Every row comes from one small tree of marks. The marks that hang from a mark follow it in brackets, in the order of their numbers. Every link used is in the known rows. Which tree was each row made from?
Known rows:
Z_405(Z_11(Z_424)): [ 2.41 -1.38  0.89  4.25 -1.87 -1.36 -2.57 -0.94 -0.46 -1.42  0.33  0.94
  3.61  0.86  0.97  0.07 -1.73  1.03  1.09]
Z_424(Z_11): [-2.05  0.80  0.25  6.39 -2.84 -0.27 -2.34  0.83  0.65 -1.09 -0.73  0.78
  3.22 -1.35  1.32  3.50 -0.30  2.87 -1.68]
Z_424(Z_11(Z_752)): [-3.17  0.56 -0.38  6.87 -2.37  0.90 -2.20  2.54  0.34 -0.86 -1.19  0.63
  3.47 -1.93  1.35  1.57  0.83  3.27 -1.35]
Z_405(Z_11(Z_387(Z_864) Z_424 Z_752)): [-0.21  0.48  0.33  4.48  2.72  0.55 -3.19 -0.22 -1.05 -0.30  0.48 -1.16
  3.67 -3.77 -0.14 -0.72 -1.59  2.87  2.40]
Z_405(Z_11(Z_424 Z_752)): [ 1.39 -1.53  0.29  4.66 -1.57 -0.16 -2.42  0.87 -0.85 -1.07 -0.05  0.89
  3.73  0.23  1.03 -1.84 -0.65  1.36  1.35]
Z_424(Z_11(Z_387 Z_752)): [-5.16  1.57 -0.48  5.23  1.33  1.30 -2.36  2.99  0.13 -0.74 -1.07 -0.47
  3.19 -1.80  0.71  1.96  0.05  4.08 -0.45]
Z_752(Z_11(Z_387(Z_864))): [-1.66  2.54  1.67  3.94  4.30  0.58 -4.04 -0.85  1.90  0.22  0.58 -1.31
  4.04 -2.94  1.68  2.62 -3.06  4.15 -0.50]
Z_752(Z_11(Z_405 Z_424 Z_703)): [ 4.53 -0.57  1.44  4.53 -4.28 -0.29 -2.98  0.83  0.84 -0.30  1.26  4.40
  5.05  2.95  0.48 -1.73 -2.32  0.81  0.28]
Z_703(Z_11(Z_387) Z_384): [-1.13  0.08  0.35  0.51  3.34  0.53 -3.18 -0.89  0.69 -0.38  0.72 -1.65
  2.98  0.20 -0.71  4.13 -0.56  3.12  2.03]
Z_424(Z_11(Z_387 Z_405)): [-0.01  0.77  0.43  5.30  0.30  0.98 -2.28  1.59  0.22 -1.11 -0.38  1.13
  3.38 -1.96  0.06  3.78  0.32  3.12  0.76]
Z_703(Z_11(Z_387 Z_424) Z_384): [ 1.19 -0.24  0.48  1.18  3.04  0.38 -3.24 -0.93 -1.12 -0.37  0.83 -0.39
  3.25  2.54 -1.28  2.35 -1.35  2.37  2.66]
Z_384(Z_703(Z_11(Z_387(Z_864) Z_752))): [-4.97  0.19  0.27  2.66  1.87  0.81 -3.19 -0.71  0.10  0.03  0.07 -2.67
  3.68 -4.91 -0.66  1.34 -1.42  3.69  0.49]
Z_384(Z_703): [-3.04  0.05  0.93  3.99 -4.35 -1.57 -2.33  0.00  0.95 -1.01 -0.50  0.07
  3.88 -0.75  0.56  0.74 -1.79  2.31 -1.84]
Z_384(Z_703(Z_11)): [-2.35 -1.69  0.82  2.34 -3.03 -1.06 -2.60 -1.33  0.70 -1.07 -0.03 -0.54
  3.63 -0.30  0.41  1.98 -1.70  1.74 -0.80]
Z_11(Z_405 Z_424): [ 5.65 -0.62  1.67  5.77 -3.55  0.06 -2.51 -0.01 -0.73 -1.03  0.14  3.16
  4.36 -0.20  0.54  1.18 -0.14  1.40  0.91]
Z_424(Z_11(Z_387(Z_864))): [-3.37  2.96  0.26  5.94  1.35  0.41 -3.15  0.17  0.45 -0.27 -0.09 -1.11
  3.15 -5.18  0.04  4.63 -1.39  4.25 -0.73]
Z_387(Z_864): [ 0.04  1.78  1.51  5.92 -2.15 -0.25 -3.30 -1.37  1.21 -0.32  0.29 -0.28
  3.79 -6.20  1.15  3.70 -1.23  3.54 -1.34]
Z_703(Z_11(Z_424 Z_752) Z_384): [ 1.82 -1.41 -0.18  3.30 -0.11  1.20 -2.96  0.12 -1.20 -0.17  0.29  0.57
  3.71  1.73 -0.61  0.33  0.69  1.94  2.04]
Z_424(Z_11(Z_703)): [-3.29  1.21 -0.14  5.51 -6.06 -1.09 -2.32  1.51  1.40 -0.92  0.28  1.94
  3.48 -1.43  0.09  2.14 -1.43  2.44 -2.18]
Z_752(Z_11(Z_405 Z_424)): [ 5.81 -0.85  1.81  5.32 -0.85  0.47 -3.05  0.17  0.13 -0.55  0.24  3.23
  4.81  2.94  1.69 -0.36 -1.21  1.19  0.81]
Z_424(Z_11(Z_387(Z_864) Z_703)): [-4.85  3.29 -0.05  5.27 -2.25 -0.41 -3.10  0.64  1.16 -0.02  0.89  0.05
  3.32 -5.55 -1.17  3.31 -2.42  3.83 -1.30]
Z_11(Z_424 Z_752): [ 0.75  0.13  0.73  5.95 -2.61  0.35 -2.54  1.53 -0.81 -0.76 -0.53  1.55
  4.20 -0.16  1.19 -0.84 -0.61  2.42 -0.28]

Which tree is each row?
[-0.37  1.77  0.74  4.59 -1.81  1.23 -3.04  1.49  1.13  0.29  1.18  1.08
  4.28 -7.52 -1.19  0.87 -0.36  3.68  0.91] -> Z_11(Z_387(Z_864) Z_405 Z_703 Z_752)
[ 1.68  0.92  0.56  2.46  3.54  0.79 -3.89 -2.21 -1.03  0.45  1.34 -1.13
  3.41 -1.43 -1.90  3.09 -1.40  2.99  2.57] -> Z_703(Z_11(Z_387(Z_864) Z_424) Z_384)
[ 6.96 -2.13  0.90  3.27 -1.19  0.93 -2.89 -1.19 -0.95 -0.39  0.91  2.18
  4.00  1.70 -1.25  2.14  1.10  1.07  3.11] -> Z_703(Z_11(Z_405 Z_424) Z_384)
[ 6.29 -2.40  1.61  4.20 -1.95  0.69 -2.76 -1.13 -0.91 -1.17  0.57  2.42
  4.13  0.15  0.35  2.47 -0.10  0.96  1.98] -> Z_703(Z_11(Z_405 Z_424))
[-0.06  0.76 -0.35  4.00 -4.97 -0.28 -2.64  2.25 -0.24  0.20  0.76  2.46
  4.19  1.30 -1.64 -2.56 -0.45  2.02  0.53] -> Z_11(Z_424 Z_703(Z_384) Z_752)
[ 4.80 -0.01  0.60  3.97 -5.98 -0.45 -2.55  0.68 -0.14 -0.05  1.44  4.10
  4.29  1.19 -2.22 -0.48  0.00  1.13  1.46] -> Z_11(Z_405 Z_424 Z_703(Z_384))
[ 1.74  0.27  1.69  3.13  3.11  1.01 -3.11  0.64  1.69 -0.47  0.30  0.90
  4.25  0.45  1.78  1.72 -1.36  2.82  1.06] -> Z_752(Z_11(Z_387 Z_405))
[ 3.78 -2.10  0.10  3.17 -0.44  2.31 -2.69  0.39  0.34 -0.09  0.41  1.08
  3.84 -1.46 -0.56  2.05  2.98  2.19  2.67] -> Z_703(Z_11(Z_405 Z_752) Z_384)
[ 1.54 -0.34  1.00  3.76  3.12  2.64 -3.40 -0.53  0.21 -0.09  0.62 -0.88
  3.88 -6.91 -0.12  3.62  0.78  3.63  2.43] -> Z_703(Z_11(Z_387(Z_864) Z_405 Z_752))
[ 0.90  0.73  0.38  3.04 -2.91 -0.90 -3.34  0.68  1.04  0.41  1.45  2.70
  4.41  4.96 -0.44 -2.15 -2.68  1.46  0.03] -> Z_752(Z_11(Z_424 Z_703(Z_384)))
[ 2.55  0.41  1.35  3.01 -0.59  0.04 -3.14  1.24  0.67 -0.22  1.32  3.28
  4.70  2.83 -0.12 -1.36 -3.10  1.62  1.27] -> Z_752(Z_11(Z_387 Z_405 Z_424 Z_703))
[ 3.91  0.11  1.79  3.73  2.82  0.85 -3.20  0.66 -0.08 -0.43  0.37  2.05
  4.53  3.04  1.12 -0.05 -1.98  2.11  1.77] -> Z_752(Z_11(Z_387 Z_405 Z_424))
[-2.69  0.83 -0.56  4.99 -2.69  1.22 -2.09  3.73  0.60 -0.53  0.15  2.18
  3.69 -2.87 -1.04  0.65  0.47  3.08  0.46] -> Z_424(Z_11(Z_387 Z_405 Z_703 Z_752))
[ 4.73 -0.29  0.73  3.48 -3.48 -0.04 -3.11  0.97  0.83  0.51  1.65  4.21
  4.80  4.40 -0.95 -2.07 -1.11  0.88  1.46] -> Z_752(Z_11(Z_405 Z_424 Z_703(Z_384)))
[ 0.57  0.37  1.11  4.00 -3.62 -1.20 -3.29  0.73  1.12 -0.39  1.04  2.98
  4.62  3.41  1.15 -1.77 -3.78  1.41 -1.10] -> Z_752(Z_11(Z_424 Z_703))
[ 1.41  0.36  0.50  3.96 -2.75  0.66 -2.46  2.69 -0.63 -0.48  0.75  3.07
  4.43 -0.96 -1.31 -1.65 -1.00  2.25  1.73] -> Z_11(Z_387 Z_405 Z_424 Z_703 Z_752)
[-5.28  2.08 -0.24  3.95 -2.65 -0.86 -2.41  1.98  1.15 -0.82  0.31  0.67
  3.09 -1.27 -0.50  2.60 -2.17  3.13 -1.26] -> Z_424(Z_11(Z_387 Z_703))
[ 0.47 -0.34 -0.09  7.29 -3.02  1.86 -1.98  2.63  0.13 -0.77 -0.97  2.21
  3.84 -2.50  0.80  1.63  2.44  2.75  0.02] -> Z_424(Z_11(Z_405 Z_752))
[-2.69  1.44  0.30  3.50 -2.21 -0.17 -2.65  2.51 -0.36 -0.48  0.52  1.53
  4.04 -0.12 -0.64 -1.69 -2.58  2.81  0.29] -> Z_11(Z_387 Z_424 Z_703 Z_752)
[ 2.77  0.19  0.50  3.42 -5.71 -0.27 -2.47  0.74  1.54 -0.08  1.45  2.91
  4.06 -1.39 -1.61  1.34  0.61  1.93  0.70] -> Z_11(Z_405 Z_703(Z_384))
[ 1.83 -2.01  1.11  1.88 -0.31  0.11 -2.52 -0.69 -1.50 -0.96  0.30  0.97
  4.08  1.47 -1.32  0.82 -1.70  1.22  2.41] -> Z_384(Z_703(Z_11(Z_387 Z_405 Z_424)))
[ 1.26 -1.00  0.50  3.34 -5.36 -2.28 -2.53 -0.26  0.18 -1.13  1.34  2.07
  3.71  0.61 -0.24 -1.09 -2.94  0.68  0.60] -> Z_405(Z_11(Z_424 Z_703))
[ 3.79 -0.29 -0.08  4.46 -5.59  0.61 -2.40  2.41 -0.32  0.28  1.00  4.00
  4.55  0.56 -2.13 -2.37  1.13  1.56  1.89] -> Z_11(Z_405 Z_424 Z_703(Z_384) Z_752)
[ 4.65 -0.86  1.04  6.30 -3.13  1.31 -2.30  1.65 -0.94 -0.81 -0.38  3.16
  4.55 -0.77  0.70 -0.71  0.91  1.83  1.20] -> Z_11(Z_405 Z_424 Z_752)
